Each row was made from one small tree. Brackets hold a mark, then the marks that hang from it, in alphabetical order. Every link used is in the known rows. Write each row's tree.
Known rows:
[rimoz [saze mipep [romoz tuma]]]: [8.8 -23.0 12.9 -7.7 23.6 5.5 -28.6 -11.1 -31.0 -42.0 -2.3 16.5 -25.1 12.8 -16.4 4.0 -8.9 -20.3 -36.1 -3.0]
[saze lirum mipep]: [-8.8 -16.7 36.5 10.8 18.8 7.1 -19.3 12.8 -7.4 -15.8 3.3 -1.6 -4.7 10.3 4.1 -7.2 -8.4 -10.5 -9.3 -5.1]
[nelar [tuma [romoz [saze lirum mipep rimoz] toze]]]: [2.3 -7.4 48.2 -14.9 -2.7 36.2 -41.3 16.0 -43.1 -16.4 0.0 -10.2 6.2 16.9 -3.7 11.7 0.0 -13.3 -35.6 6.1]
[saze lirum rimoz]: [-17.2 7.1 34.4 17.8 9.5 -5.7 -10.8 10.8 -5.3 7.2 5.2 7.7 13.4 1.9 -0.4 -7.0 -10.2 -0.1 -17.0 9.3]
[rimoz saze]: [-3.1 -16.7 -19.6 -2.5 1.1 -8.7 -5.1 0.1 -0.4 -0.7 -0.6 15.5 6.9 6.7 -9.7 3.6 -18.6 3.7 -2.8 -2.5]
[nelar [tuma [romoz [saze kevof lirum rimoz] toze]]]: [1.3 -2.8 37.4 -8.4 9.7 24.4 -19.8 20.4 -23.5 -11.1 1.1 2.4 10.8 22.5 -4.9 12.1 23.5 -0.2 -50.0 2.0]
[toze [romoz saze tuma]]: [12.4 -7.0 -13.4 -16.5 -8.5 10.1 -11.5 1.7 -43.7 -11.7 -4.9 -8.1 -6.4 1.1 -8.1 11.7 31.8 4.3 -25.2 -11.4]
[mipep [saze kevof rimoz [romoz toze]]]: [-6.8 24.6 14.6 -9.5 11.8 -5.6 -12.4 6.2 -13.5 -13.3 0.5 34.0 4.1 6.1 1.3 -8.1 11.9 -9.3 -16.2 13.9]
[mipep [saze rimoz]]: [-16.1 22.8 -6.7 8.6 -15.7 -1.1 -8.0 -8.8 -4.1 9.3 3.7 20.6 9.5 -1.0 3.7 4.5 -21.6 -12.5 -0.2 10.6]
[lirum [saze mipep [romoz tuma]]]: [2.0 -9.2 10.3 -8.9 11.1 12.4 -33.2 -5.8 -41.8 -33.8 -11.6 11.8 -29.8 3.6 -11.9 3.1 9.6 -16.5 -49.0 6.4]
[kevof [saze lirum mipep rimoz]]: [-19.5 -0.9 29.9 19.8 4.2 -1.4 -27.6 14.9 -0.2 -4.8 -4.4 29.1 13.9 5.0 -3.5 -4.4 -26.6 -18.0 -27.1 3.2]
[rimoz [saze kevof]]: [-7.6 -18.7 -9.4 6.9 13.8 -13.6 1.5 -0.5 14.0 -15.3 -2.6 32.6 -6.9 14.2 -9.9 2.0 -4.8 1.1 -15.9 -7.7]
[romoz [saze lirum rimoz] tuma]: [-10.5 -3.2 23.2 9.4 -0.4 1.1 -22.1 3.3 -30.9 10.0 5.5 6.1 14.2 3.1 -11.1 7.7 1.7 1.4 -48.5 -15.2]
[saze romoz]: [5.9 3.7 7.3 -7.1 15.9 0.5 -9.0 6.6 -14.6 -17.6 -1.6 4.7 -4.1 -1.1 -5.6 -6.5 10.4 -3.8 -18.0 11.4]
[rimoz [saze lirum mipep]]: [-11.9 -33.7 17.4 8.9 19.5 -2.8 -25.0 12.8 -8.3 -16.9 2.5 14.3 2.6 17.0 -5.0 -3.8 -25.8 -7.2 -12.3 -7.4]
[mipep [saze lirum rimoz [romoz toze tuma]]]: [-0.1 11.2 22.1 -9.4 24.6 2.4 -23.1 12.4 -41.9 2.1 12.3 3.1 24.2 12.5 3.0 -3.2 9.4 -4.5 -33.7 2.4]
[saze lirum romoz]: [0.3 -6.0 21.3 1.6 34.3 -0.5 -13.1 23.8 -18.6 -14.1 5.6 -1.4 10.5 7.4 -2.4 -12.0 12.1 1.6 -29.8 6.7]
[tuma [romoz [saze lirum mipep rimoz] toze]]: [-0.8 -3.9 40.9 -15.0 -8.9 18.7 -45.7 13.8 -49.4 -5.9 -10.2 5.2 22.0 4.3 -4.8 0.5 0.9 -11.5 -20.1 7.3]
[mipep [saze lirum rimoz [romoz toze]]]: [-9.6 14.7 19.1 -9.1 17.3 -3.1 -23.3 23.5 -31.8 5.0 8.7 11.5 33.1 7.2 5.1 -12.5 1.1 -0.9 -15.5 13.7]

Write each row's tree:
[11.5 -13.0 39.6 -9.1 54.1 -0.2 -8.1 19.6 -23.9 -21.7 7.4 -1.4 0.9 19.9 -2.9 -8.4 44.2 4.5 -46.5 -13.1] -> [saze kevof lirum [romoz toze tuma]]
[-6.3 -14.7 51.8 11.8 48.0 2.3 -20.8 18.1 -8.2 -49.4 -0.9 19.4 -22.1 16.9 -2.2 -15.5 15.1 -17.3 -40.1 1.4] -> [saze kevof lirum mipep romoz]
[-1.5 -0.6 80.9 0.7 44.9 3.2 -30.2 9.4 -30.8 -37.9 1.8 17.5 -19.3 16.1 -4.8 -11.6 21.3 -18.1 -48.3 -0.4] -> [saze kevof lirum mipep rimoz [romoz toze tuma]]
[8.6 12.9 5.1 -26.0 -28.2 11.9 -27.2 1.6 -41.6 10.7 -13.3 6.9 26.1 -5.0 -8.6 7.5 9.1 -1.5 -9.7 13.1] -> [tuma [romoz [saze rimoz] toze]]
[-12.9 -8.7 45.3 10.9 -0.1 8.3 -36.0 -1.8 -34.7 -11.2 1.2 11.0 -4.9 5.9 -9.4 5.8 -8.2 -14.7 -46.0 -15.7] -> [romoz [saze lirum mipep rimoz] tuma]
[-4.4 9.9 32.3 -0.3 37.8 -1.7 -16.8 10.7 -27.6 -12.6 11.2 19.0 10.2 19.5 2.0 -4.5 22.2 -8.0 -46.3 -2.2] -> [mipep [saze kevof lirum rimoz [romoz toze tuma]]]
[5.5 -18.9 19.6 3.3 36.0 9.2 -28.3 15.8 -24.9 -31.3 -0.4 11.2 2.0 14.8 -8.5 -0.2 4.4 -20.6 -58.9 -11.2] -> [kevof [saze lirum mipep [romoz tuma]]]
[12.3 -28.2 9.6 -19.7 41.6 -5.0 -19.7 20.6 -39.8 -8.0 8.8 -2.2 23.0 19.0 -11.2 -3.5 12.3 9.8 -37.3 -10.4] -> [rimoz [saze lirum [romoz toze tuma]]]
[1.4 -1.5 44.3 -7.6 25.2 4.5 -37.6 18.9 -37.0 -16.3 -1.3 17.3 14.1 9.1 -8.4 -5.9 2.6 -17.6 -48.1 0.0] -> [kevof [saze lirum mipep rimoz [romoz toze tuma]]]
[22.1 -9.6 -7.4 -35.8 -12.5 35.0 -15.1 10.4 -33.4 -3.2 -2.0 -22.5 12.1 12.6 -4.8 20.4 20.4 2.7 -21.2 -2.8] -> [nelar [tuma [romoz saze toze]]]
[-5.8 7.1 45.3 -10.8 13.7 2.7 -36.2 -4.4 -39.0 -34.4 -14.8 34.0 -31.2 5.6 -13.0 -4.3 19.8 -15.6 -51.7 12.6] -> [lirum [saze kevof mipep rimoz [romoz toze tuma]]]
[-7.9 -5.1 37.7 -1.5 11.6 -4.1 -17.2 10.4 -25.2 5.1 2.9 15.0 13.8 11.0 -8.0 2.2 25.0 8.1 -47.2 -24.2] -> [romoz [saze kevof lirum rimoz] toze tuma]
[-12.7 14.3 28.6 -0.3 30.3 -7.5 -16.7 23.6 -16.8 -9.2 7.0 28.0 19.1 15.1 4.0 -13.4 14.2 -3.6 -27.7 9.2] -> [mipep [saze kevof lirum rimoz [romoz toze]]]
[0.1 14.8 13.4 -21.2 0.0 -0.3 -27.2 0.3 -49.6 0.1 -9.1 12.0 1.8 -3.3 -12.7 -1.2 17.1 3.1 -42.1 17.6] -> [lirum [saze rimoz [romoz toze tuma]]]
[-2.8 -9.9 20.5 -0.6 23.7 8.1 -26.6 -7.6 -26.6 -48.5 -14.3 27.8 -43.7 10.6 -13.5 2.2 21.6 -19.0 -61.8 0.8] -> [lirum [saze kevof mipep [romoz tuma]]]
